What can hang from each mark
pirum: boda molok
rudozev: futi
futi: dati dizi
dizi: futi
dati: mikelop
puvu: dati
boda: lobig molok pirum timi vusamub
molok: pirum puvu riku
mikelop: dati
lobig: boda
musez: boda

Known rows, with every way that one mark hangs from another
(dati mikelop): [-17.1  25.4   9.1 -23.7  21.1 -16.2  31.5  -9.3   5.6  -4.0   9.6  -2.3
  -2.3  -3.9  15.3  -0.9  -8.9 -28.4 -12.1  15.2  -8.6  -6.9   7.9 -19.3
   3.1 -13.1  12.8   9.2  15.7 -24.7  -4.2  18.8]
(rudozev (futi dizi)): [ 21.2  20.7   0.7 -40.9  12.7  16.2  12.1   3.9  -1.7   9.1   0.3  -2.0
 -13.7  -7.5   0.8  37.6 -29.1  -7.9 -17.7   7.7   7.5 -22.1 -24.0   1.0
  13.5  -4.8  24.9 -14.5 -25.3   9.1 -15.3  20.7]
(boda lobig (molok (puvu dati) riku) timi): [-20.1   2.8  11.8 -12.5  19.3 -17.6 -34.9  18.9   6.9 -13.4  55.8  19.3
 -33.8 -12.3   8.7 -30.3  -3.1  15.1  -2.4  -7.2 -38.8   3.5  21.2  63.5
 -11.7  12.3  -2.0  79.5 -35.1 -14.9   0.5  37.9]
(rudozev futi): [  5.9  21.1   7.1 -43.9  -3.0   7.0   9.8  -0.7   6.5   7.6   4.5   0.7
  -1.6  -4.0  -2.4  23.6 -20.8  -3.1 -14.1  15.1  14.2 -15.4 -11.9 -12.9
  -0.8   6.4  18.5  -6.8 -25.0  17.5 -10.7  22.4]
(lobig (boda molok pirum)): [ -3.6  10.3   8.8   9.5 -13.8   7.8  -3.9 -17.5  13.6  -1.0  14.3 -17.5
 -30.0  13.3  17.6  10.6 -19.5 -34.8  18.7 -27.3  24.9   2.2  -7.0  32.0
 -14.5  -3.7 -10.3  -5.7 -10.8  16.9   2.7  40.8]
(lobig (boda pirum)): [ -0.5  26.5  -0.7   0.3 -20.1   6.2   3.6 -27.7  23.8  -2.5  18.3 -19.9
 -24.3  27.5  10.8  14.8 -32.8 -35.0  12.6 -23.2  20.1  -2.8 -16.1  20.1
 -16.5  -9.2  -4.7 -14.7  -9.0  24.0   0.7  33.7]
(puvu (dati mikelop)): [-19.0  28.5  14.5 -17.3   2.3 -13.1  24.3  -2.7  14.5 -19.8  48.1  14.4
 -14.7  20.2  28.4 -15.5 -16.0 -25.7   0.9   8.1   7.5 -10.8   4.9 -20.6
 -15.3 -11.5  24.5  20.6   1.6 -22.8   6.7  34.6]
(lobig (boda molok timi vusamub)): [-15.0   4.2  20.6   7.8  -2.4  13.2 -17.4 -12.9   1.3  20.0  16.3 -22.0
 -19.6  18.5  23.6 -11.6   6.4 -26.6  19.8 -30.6  28.4   3.9  13.8  57.3
  -5.2   4.5  19.4  12.8 -16.7 -12.0   6.4  51.0]
(futi dizi): [ 22.5  25.9 -10.0 -14.4  20.4  10.7  15.7  -3.5   1.5  -3.5   4.3  -6.4
 -19.1   2.1  13.1  27.0 -22.9 -22.7  -6.4  -6.6 -12.4 -13.5 -12.3  24.7
   9.1 -16.3  20.8  -9.5  -5.5 -18.0  -7.7  18.8]
(mikelop dati): [  4.4  18.2   8.8   6.1  -9.4 -13.9  25.8 -18.2  23.7  -9.0   5.0   5.6
   0.0  25.4 -17.8 -19.8 -23.0 -14.8  -0.5 -10.9  11.4  -8.4  13.3   2.2
 -17.6 -12.3  21.3   6.7 -11.2  -4.2   4.5  15.3]
(pirum (boda vusamub) (molok riku)): [-32.6  -5.4 -14.7 -19.9   2.1   8.8  -2.8  -7.1  25.4  26.4  50.4  -2.8
   1.7  14.0  -6.3  10.4 -36.6   6.2  -7.0  -4.0  21.9  14.1  13.1  47.2
  -5.8  19.1  -5.6  -3.7 -20.5   8.0  -4.1  84.2]
(molok puvu): [  1.7  35.8  -5.3 -22.3 -16.5 -18.9  12.3 -14.5  21.1  -1.7  20.7   8.2
  -9.2   3.8 -10.3  -1.6 -23.7   0.1  13.5   6.5  -9.4  -6.6   0.0  20.1
  -3.6  -8.3  -6.6   5.6 -40.6  18.9 -11.3   9.9]
(musez (boda pirum)): [ -4.9  11.8  -6.6 -16.2   4.7  -6.7  -5.6 -28.5   9.1   9.3  17.7   7.0
  -1.5  12.7  15.4   8.1  -6.0 -28.8 -28.6 -18.5  -7.7   4.9  -6.3   6.2
 -14.1   6.5  -3.8  -4.8 -28.0  22.3  14.6  37.5]
(lobig boda): [ -3.1  22.7  -1.4  -3.8 -12.6  13.7  25.8 -14.3  28.4   1.6  30.3 -25.3
 -14.8  20.1   1.1   9.1 -35.8 -22.4  14.9  -9.6  20.6  -3.0  -6.3  20.0
 -13.9 -12.4   9.5  -9.3  -5.4  17.7  -0.2  29.4]
(rudozev (futi (dati mikelop) dizi)): [ 16.6  17.8  -5.2 -38.1  18.2   4.9  26.0   3.7  -3.4  -3.0   4.0  12.0
 -22.7  -0.9  11.2  24.3 -44.0 -19.9 -13.6  23.1   9.0 -44.9 -25.1 -19.5
   7.9  -8.4  29.7   1.4 -18.3  -0.4  -2.5  35.0]
(futi dati dizi): [ 24.7  23.2 -23.5  -8.1  14.4   4.2  21.3  -1.7   5.2 -19.2   9.3  13.3
 -31.0  16.8  22.9  13.8 -50.0 -30.3  -1.8   5.8  -4.9 -42.7 -16.4  13.4
  -7.9 -12.0  27.4   7.1  -8.2 -17.6  10.6  38.1]
(puvu dati): [ -8.3  27.5   8.3 -13.8 -12.7  -3.4  11.4  -1.1  19.9 -20.3  45.9  14.9
 -13.3  24.0  23.4  -8.4 -21.1 -16.4   6.0  -1.1   9.6  -8.4   1.9  -3.7
 -26.1  -2.0  24.1  12.4 -13.9  -9.2   9.2  35.5]
(pirum boda (molok riku)): [-27.4 -11.4 -21.4 -21.4   3.6  11.5  15.0  -2.4  35.8  17.2  54.9  -9.2
  -7.9  13.3  -9.1  12.9 -56.1   7.3  -6.6   1.0  16.5  15.4  12.0  27.0
 -11.0  16.0 -20.0  -2.0 -25.9  17.9  -1.2  74.2]
(pirum (boda lobig) (molok puvu riku)): [-28.2  -5.6 -26.2 -24.3   3.9  -2.8  10.5   8.4  38.4   7.3  82.4   1.8
 -10.6  -2.0 -28.0  10.1 -59.8  23.9  -8.0   9.7 -12.8  17.1   5.1  49.1
  -8.5  12.0 -32.7  14.6 -42.4  34.4  -5.1  61.3]
(dizi (futi (dati mikelop))): [  1.0  31.1 -39.5 -31.2  -1.3 -11.6  20.2 -17.9  12.9  -7.2  33.9   2.2
 -18.4  12.3  18.7   9.7 -41.6 -35.9   4.1  18.2  -2.2 -20.5   6.9 -25.9
 -32.7   3.9  19.7  37.1 -15.5   0.2   1.5  33.8]
(boda lobig (molok (puvu dati)) pirum timi vusamub): [-18.4   5.1  28.3   0.1   1.4 -30.3 -85.3  -5.9 -27.1  -8.1  23.4  28.5
 -28.4   2.2  35.0 -22.2  43.4 -19.4   0.5 -31.3 -21.1   8.1  11.8  77.5
  -9.2  24.9   1.0  51.9 -41.5 -21.2  10.3  46.1]
(molok (pirum (boda lobig timi vusamub)) riku): [-25.0  32.3 -27.0  -6.2 -18.0  -2.5 -27.8 -26.3  17.5   5.7  39.0  -9.9
 -18.0  24.1 -11.0  -3.0  -3.2  24.6 -24.0 -14.8  -2.2  18.1  -4.4  59.3
  -9.3  11.2  24.4  24.2 -19.9  13.2 -16.6  53.8]
(pirum (boda lobig)): [-20.5   6.4  -9.8 -22.0  12.4   5.1  14.8   4.3  12.3   0.4  38.7 -16.0
   1.6  -1.5  -5.0  22.0 -19.7  -5.6 -11.1   1.3   2.7  11.4  -0.5  22.1
 -19.9  -7.5   7.5   6.0 -16.6  19.0  13.9  32.6]
(lobig (boda (pirum (molok (puvu dati) riku)) vusamub)): [-10.2  25.3   0.5   3.3 -29.2   0.8 -15.5 -28.6  28.4   4.5  46.6  -0.5
 -25.0  37.9   9.2   0.5 -34.9 -21.9  17.7 -24.7  23.0  -1.8 -12.7  47.6
  -9.7   2.9  -5.2  -7.3 -19.8  19.3  -7.2  62.0]
(molok pirum puvu riku): [ -3.3  57.5 -31.1  -6.3 -43.9 -21.0  -6.7 -35.4  37.2  -4.4  34.8  10.3
 -28.4  19.5 -29.3  -9.9 -29.1  36.4  -1.7  -2.2 -14.9   2.6 -13.9  44.2
  -0.7  -0.1  -1.6  15.9 -39.6  36.5 -38.5  23.6]
(boda pirum timi vusamub): [-11.4  22.9  15.6 -14.4  -8.7 -20.8 -68.2 -40.1 -14.6  13.3 -21.7   4.4
 -13.1  35.5  38.7  -6.2  27.2 -39.8  -4.9 -33.8   0.7  -4.8   8.5  38.4
  -7.7  21.5  12.7  11.1 -18.4 -27.2   5.5  45.4]

Rows
[-10.2  10.8   7.1   1.7 -25.1  -1.0 -30.8 -35.2  15.0  17.4  27.5 -13.8
 -26.1  39.3  16.8  -2.8 -18.5 -32.6  21.7 -30.7  18.9   1.8   0.3  49.9
  -5.9  14.0  -9.3  -3.0 -32.9   9.2   2.0  56.1]	(lobig (boda (pirum (molok puvu)) timi vusamub))
[-27.0  10.6  21.2 -11.3  19.9 -19.7 -59.6  12.2  -7.5   0.6  48.5  26.5
 -19.0  -8.1  13.6 -36.0  24.8  13.0  -5.3 -14.7 -30.4   2.9  22.8  90.6
  -3.4  16.7  21.0  75.0 -31.3 -30.4  -3.6  51.0]	(boda lobig (molok (puvu dati) riku) timi vusamub)
[-15.1  59.3 -20.8  -5.4 -42.5 -28.1   3.3 -31.5  37.1 -16.9  63.3  20.3
 -37.3  29.3 -13.9 -26.6 -31.4  27.8   3.9   3.3  -8.7  -1.6 -14.9  24.6
  -2.6  -9.1   7.7  30.3 -36.2  23.1 -33.4  33.3]	(molok pirum (puvu (dati mikelop)) riku)
[-15.7   3.3   1.5   2.4   8.1  -9.6 -43.5   6.4  -2.1 -12.1  32.2   1.7
 -31.1 -11.1   9.2 -18.7  19.4  15.3 -25.7 -11.9 -35.8  19.2  17.6  58.1
 -10.2  29.8  10.6  59.1 -14.2 -17.3  -3.8  39.0]	(boda lobig (molok pirum riku) timi)
[-11.7  23.9  -0.2 -12.6 -11.8 -13.9 -46.6 -28.7   6.7   5.7   8.4  21.1
  -4.7  22.1  17.4   4.4  -5.3 -19.5 -17.7 -17.2   0.8  -0.7  -0.2  39.2
  -3.8  27.5  -3.4  -9.9  -3.7 -11.0 -13.4  63.5]	(boda (pirum (molok riku)) vusamub)
[ 13.7  23.4 -16.6  -9.1  28.7  -6.5  35.7  -2.2  -0.9 -19.0  11.0  14.0
 -32.6  11.4  27.2   9.5 -45.7 -40.1  -4.2  14.8  -8.4 -46.0 -14.9  -4.2
   2.1 -20.8  27.6  14.9   6.4 -31.3   9.6  38.3]	(futi (dati mikelop) dizi)
[-15.7  43.8 -38.4  -9.8 -35.2 -15.3  -3.6 -26.5  34.8  -2.4  55.9   0.0
 -25.8  13.2 -37.5  -0.4 -33.2  42.1  -7.0  -2.1 -11.3  15.1 -17.5  56.6
  -5.0  -5.6  -4.4  21.2 -48.7  52.6 -29.1  32.7]	(molok (pirum (boda lobig)) puvu riku)
[ -7.7   0.4   5.1   7.8 -10.5 -18.3 -38.2   2.8 -10.4 -11.0  34.1   3.2
 -31.8 -13.2   4.6 -17.9  27.0  10.4  -2.1  -7.8 -31.7  21.1  17.0  57.7
  -5.0  26.2  -2.4  48.7 -46.2  -0.1   1.8  19.9]	(boda lobig (molok pirum puvu) timi)
[-15.4  18.4   3.9  14.3 -23.9   2.4 -26.6 -26.6  13.3  19.2  29.6 -17.1
 -33.3  23.0   4.3 -18.3  -1.4  -3.1  23.6 -32.0  22.1   7.6   3.8  75.9
   0.7   5.0  13.2  21.5 -34.9   7.8 -12.1  50.9]	(lobig (boda (molok pirum puvu riku) timi vusamub))
[-10.9  47.2 -10.0 -26.4 -12.9 -18.5   4.5 -11.1  43.2 -10.1  57.5  26.1
 -24.7  20.0 -12.9 -21.3 -50.8  20.4   8.7   1.8 -13.6 -16.7  -5.6  32.6
 -11.4 -14.5  -0.2  36.0 -36.8  15.6 -22.7  35.1]	(molok (puvu dati) riku)
[ -8.9  20.5  -5.3   5.7 -12.0  -3.4 -13.7  -8.1   8.6  -3.7  12.7   3.6
 -23.6  -2.9   3.5  -5.7   2.6  10.2 -10.0  -9.8   1.8  12.2   7.0  37.5
  -6.0  15.2   8.9  17.6  -7.9  -0.6 -18.8  40.5]	(boda (molok pirum riku))
[-12.8   7.9  -5.8 -15.4   6.3  -5.8 -25.2 -28.7   8.3  19.8  29.7  19.1
   4.0  15.0  14.9   1.4  -1.0 -18.9 -33.6 -20.4  -4.7   8.7  -0.7  33.0
  -5.7  21.3  -1.9  -6.8 -23.3  11.7   6.9  62.9]	(musez (boda (pirum (molok riku)) vusamub))
[-18.5  14.1  19.2  -7.2  -2.0 -28.1 -84.4 -29.6 -13.5  20.0 -14.8  19.8
 -31.9  15.2  26.6 -24.9  23.8 -13.7   6.2 -40.8  -4.4  -1.9  15.3  80.5
   2.8  21.4  -8.6  43.1 -40.7 -20.2 -12.3  57.8]	(boda (molok puvu riku) pirum timi vusamub)
[ -5.8   1.6   2.3   1.8 -19.4   5.5 -13.6 -27.7  22.5   4.6  28.3 -21.4
 -33.2  37.1  19.5   1.9 -34.3 -37.4  15.8 -27.6  16.0   3.6  -0.3  26.2
 -15.6  13.1 -18.1  -2.2 -24.5  11.1   9.0  50.9]	(lobig (boda (pirum molok) timi))
[-11.3 -11.6  -0.6   0.2   3.7   1.1 -15.5 -18.3  -3.8  19.8  22.9  -1.5
 -14.1   5.4  19.9 -13.4  22.6 -12.4 -17.6 -22.3  -2.2  19.5  16.3  28.9
  -7.7  23.9   9.0  17.9 -43.1   5.9  18.7  44.1]	(musez (boda (molok pirum) timi))
[-14.2  -2.6   8.9  -6.4  21.6  -5.6 -34.4  -8.3 -15.5   7.0  23.8  18.7
   5.5 -13.3  20.5   4.6  32.6 -20.3 -39.6 -21.0 -17.5  17.0   2.0  47.1
  -8.3  16.3   8.1  11.8 -19.3   6.7  17.1  46.0]	(musez (boda lobig molok pirum vusamub))
[-19.1  47.7  -5.3 -28.4  -1.5 -25.6  14.2 -10.6  38.6  -9.8  57.1  25.3
 -24.6  15.9  -8.3 -25.4 -47.3  13.3   7.2   8.1 -15.7 -17.8  -4.4  21.4
  -3.6 -21.4   1.3  42.5 -25.4   5.8 -23.9  35.1]	(molok (puvu (dati mikelop)) riku)
[-14.8  -5.6  -5.4  -3.9   8.9  -0.2 -19.4 -18.4   5.3  19.1  26.4   1.0
 -17.7   7.2  12.9 -19.3  10.9  -1.3 -25.2 -23.4  -7.4  17.3  14.6  35.9
  -6.4  20.4   6.9  28.5 -39.9   4.9   9.3  51.6]	(musez (boda (molok pirum riku) timi))
[-15.1  18.7  13.9 -21.2  18.3 -10.5 -42.5  -0.2 -12.0   1.4  22.2   4.1
   4.9   3.6  18.8  -9.8  33.1 -11.0 -22.9  -6.4 -30.9   1.0  18.0  51.7
  -6.5  19.7  37.6  37.9  -6.9 -33.4   9.4  31.9]	(boda lobig timi vusamub)
[-20.9  41.5 -30.3  -8.7 -34.7 -19.2 -28.3 -33.0  24.7  10.0  49.2  -1.8
 -25.8  23.1 -27.9  -9.4 -14.2  39.2  -5.2 -12.0 -10.1  14.9 -10.1  73.9
  -0.9   3.0   6.1  30.5 -55.2  35.7 -25.6  41.9]	(molok (pirum (boda lobig timi vusamub)) puvu riku)
[ 24.2  18.0  -8.4 -35.5   8.0  10.0  16.6   4.4   1.4  -3.3   5.4  11.4
 -22.2   3.6   7.9  27.2 -45.6 -13.4 -11.1  16.5  11.2 -43.8 -27.0  -8.5
   0.9  -3.3  29.0  -2.8 -28.6   8.6  -1.6  36.0]	(rudozev (futi dati dizi))
[ -8.9   3.6  14.5  10.0 -21.1  -2.1 -21.7 -21.5  13.3   0.7  27.3 -12.5
 -46.4  28.6  24.6 -10.7 -19.3 -33.0  35.9 -37.0  22.2  -0.3   0.4  42.8
 -14.3  -0.8 -16.7  17.7 -42.8  15.0   8.9  46.0]	(lobig (boda (molok (puvu dati)) pirum timi))
[-13.4  30.1 -19.7  -0.3 -43.8 -17.4 -19.9 -31.9   6.7   7.6  39.8  -7.7
 -19.1  21.8 -14.6  -2.2   7.4  18.1   8.4  -9.6   2.1  21.2  -5.8  55.6
  -3.4   7.4   7.4   9.4 -62.0  35.1  -8.4  26.6]	(molok (pirum (boda lobig timi vusamub)) puvu)
[-15.9  25.8  11.1  -6.6   7.3 -26.8 -65.4  -2.8 -10.4  -7.0  18.2  33.8
 -14.7 -20.6   4.6  -4.2  21.3   3.6 -18.8 -17.5 -31.4   4.7  -2.9  84.5
  -1.2  11.1  -6.0  36.7 -13.4  -0.8 -19.2  42.3]	(boda lobig (molok puvu riku) pirum vusamub)
[ -6.1  31.9   6.4   1.2 -20.5   5.1 -12.8 -31.9  13.3   6.3  13.9 -14.6
 -14.2  29.6  15.3   9.8 -12.9 -36.1  11.7 -28.7  26.7  -5.6 -14.2  38.5
 -10.8  -6.7  11.2 -17.6  -6.0  14.5  -1.4  41.9]	(lobig (boda pirum vusamub))
[-33.5   1.8 -14.8 -19.4 -12.0  -2.3  -2.5  -7.6  33.8  20.5  77.7  11.6
  -9.4  24.4 -10.5  -2.7 -48.4  15.6  11.5  -4.2  23.3  12.2   7.8  53.8
  -6.6  12.2 -12.5   7.3 -49.1  17.9  -6.5  83.4]	(pirum (boda vusamub) (molok (puvu dati) riku))
[ -7.6  13.6 -14.4 -21.4  -9.9 -11.7   6.0  -5.2  39.9   3.6  53.8  17.4
 -12.3   5.3 -16.5  -4.0 -52.9  14.7  -1.6  12.4 -17.0   1.8   8.8  28.5
  -0.8  20.2 -27.8   9.8 -29.9  12.6 -19.8  47.7]	(pirum (molok puvu riku))
[-32.3   3.0  -1.1 -16.2  10.4  -3.3  13.8  -1.0  14.8  11.1  39.5  -5.2
 -18.6   2.3   0.8  -1.2 -26.9  -0.6  11.6  -7.2  22.0   6.1   8.2  34.4
  -8.7 -16.6  -4.5  23.6 -34.3  12.8  -0.2  52.5]	(pirum (boda (molok (puvu (dati mikelop)) riku)))
[-17.7  -2.4  28.9  -1.3  15.3 -19.5 -85.4  -4.4 -34.9  -3.5  -3.8  14.4
 -17.5  -5.5  39.3  -9.0  53.4 -28.2 -19.0 -30.8 -24.0  12.5  15.8  69.5
  -7.9  33.0   7.2  39.7 -12.7 -35.3  12.2  47.2]	(boda lobig molok pirum timi vusamub)
[ -9.5 -14.0  -4.6 -15.4   6.2  -7.6 -23.2 -28.6   8.2  17.7  26.4   5.7
 -12.8  23.2  23.3  -2.8  -7.3 -30.2 -24.8 -23.4 -11.6  11.7   9.3  12.4
 -11.3  28.6 -17.8   6.4 -42.2  10.2  24.6  53.8]	(musez (boda (pirum molok) timi))
[-13.8   4.5  -2.3 -17.2  -3.2 -25.8 -51.8  -6.6  16.3 -19.7  56.2  21.4
 -35.5  17.5  13.1 -10.9 -24.9  -8.4 -16.7 -12.7 -47.0   5.4   4.7  39.6
 -16.3  32.4 -29.4  45.2 -35.0  -0.3   3.7  49.7]	(boda lobig (pirum (molok (puvu dati) riku)) timi)
[ -2.8  11.8  -3.8   2.1 -23.2   7.7   4.1 -23.3  28.7  -1.4  31.6 -15.8
 -25.7  27.9  10.2  13.3 -41.4 -32.9  12.1 -18.2  20.0   2.2 -10.0  19.2
 -14.7   4.6 -16.7 -18.3 -12.1  24.5   2.4  45.2]	(lobig (boda (pirum molok)))
[-12.5  10.2  13.0  18.6 -21.4  11.9 -22.8 -23.3   1.4  18.1  18.1 -23.9
 -26.3  25.1  19.7  -9.8  15.4 -19.4  20.1 -32.0  31.2  10.7   8.7  59.4
  -4.8  11.9  23.3   7.5 -21.5  -3.1   1.9  49.2]	(lobig (boda (molok pirum) timi vusamub))
[-17.5  36.6 -34.5  -8.0 -32.9 -17.4 -16.3 -28.8  31.2   2.8  52.7  -4.6
 -31.8  20.8 -31.0  -8.2 -28.3  39.3  -2.8  -7.5 -14.3  15.4 -10.5  61.7
  -4.2   1.2  -4.4  33.5 -58.0  43.0 -23.6  36.1]	(molok (pirum (boda lobig timi)) puvu riku)
[-13.5  34.8   0.7   6.3 -23.8 -14.0 -36.8 -19.8  -0.9  11.6  12.7  18.6
 -14.1  -0.1  -2.4 -15.1  23.1  21.3   1.7 -14.9   6.6  10.5   6.1  76.4
   8.0  13.0  17.1  19.9 -27.9   0.6 -29.0  44.6]	(boda (molok pirum puvu riku) vusamub)
[-11.0   4.1  -9.8  -2.8   5.9   3.6  -1.5 -14.0  10.6  13.0  31.4   6.0
  -9.2  -2.5   3.9  -7.1   4.6   2.7 -28.0 -13.7  -4.1  18.3   4.4  30.7
  -7.1  11.8   8.9  13.5 -27.1  17.5   2.6  46.4]	(musez (boda (molok pirum riku)))
[-15.1   9.1  -3.6   1.6  -3.5 -20.3 -43.4   2.9   2.5 -10.0  40.8   7.1
 -36.9 -11.5  -3.7 -23.6  12.4  25.8 -10.1  -8.9 -40.4  18.1  14.4  72.0
  -3.2  22.8  -3.0  63.1 -40.6  -1.3 -11.1  30.4]	(boda lobig (molok pirum puvu riku) timi)
[-24.5  -7.0  -9.7 -17.2 -14.1  -1.2   3.0 -11.1  18.3  27.2  51.1  -2.5
   0.5  13.4  -7.9  11.0 -29.5   1.5  13.5  -0.4  26.0  17.1  12.3  43.9
  -0.6  16.4 -16.4 -13.5 -51.9  21.7   1.5  66.8]	(pirum (boda vusamub) (molok puvu))
[-15.9  20.9  25.8   1.6 -11.4 -29.1 -48.1 -21.0 -18.2   1.2   2.3  31.9
 -20.4   6.9  31.6 -11.2  27.2 -28.2  14.6 -24.7  13.7  -1.6   2.2  47.2
  -0.5   6.8  -0.9  10.8 -27.1 -13.2  -5.6  48.4]	(boda (molok (puvu (dati mikelop))) pirum vusamub)
[-29.9   3.0   1.0 -22.6  15.1   1.6 -19.1  -4.7  -5.2  14.5  28.7 -17.1
   2.3   9.6   9.9   6.3   9.1 -11.0  -9.1 -13.3   4.2  10.7  11.5  47.9
 -13.0   4.4  22.1  21.5 -27.0  -3.5  17.4  46.1]	(pirum (boda lobig timi vusamub))
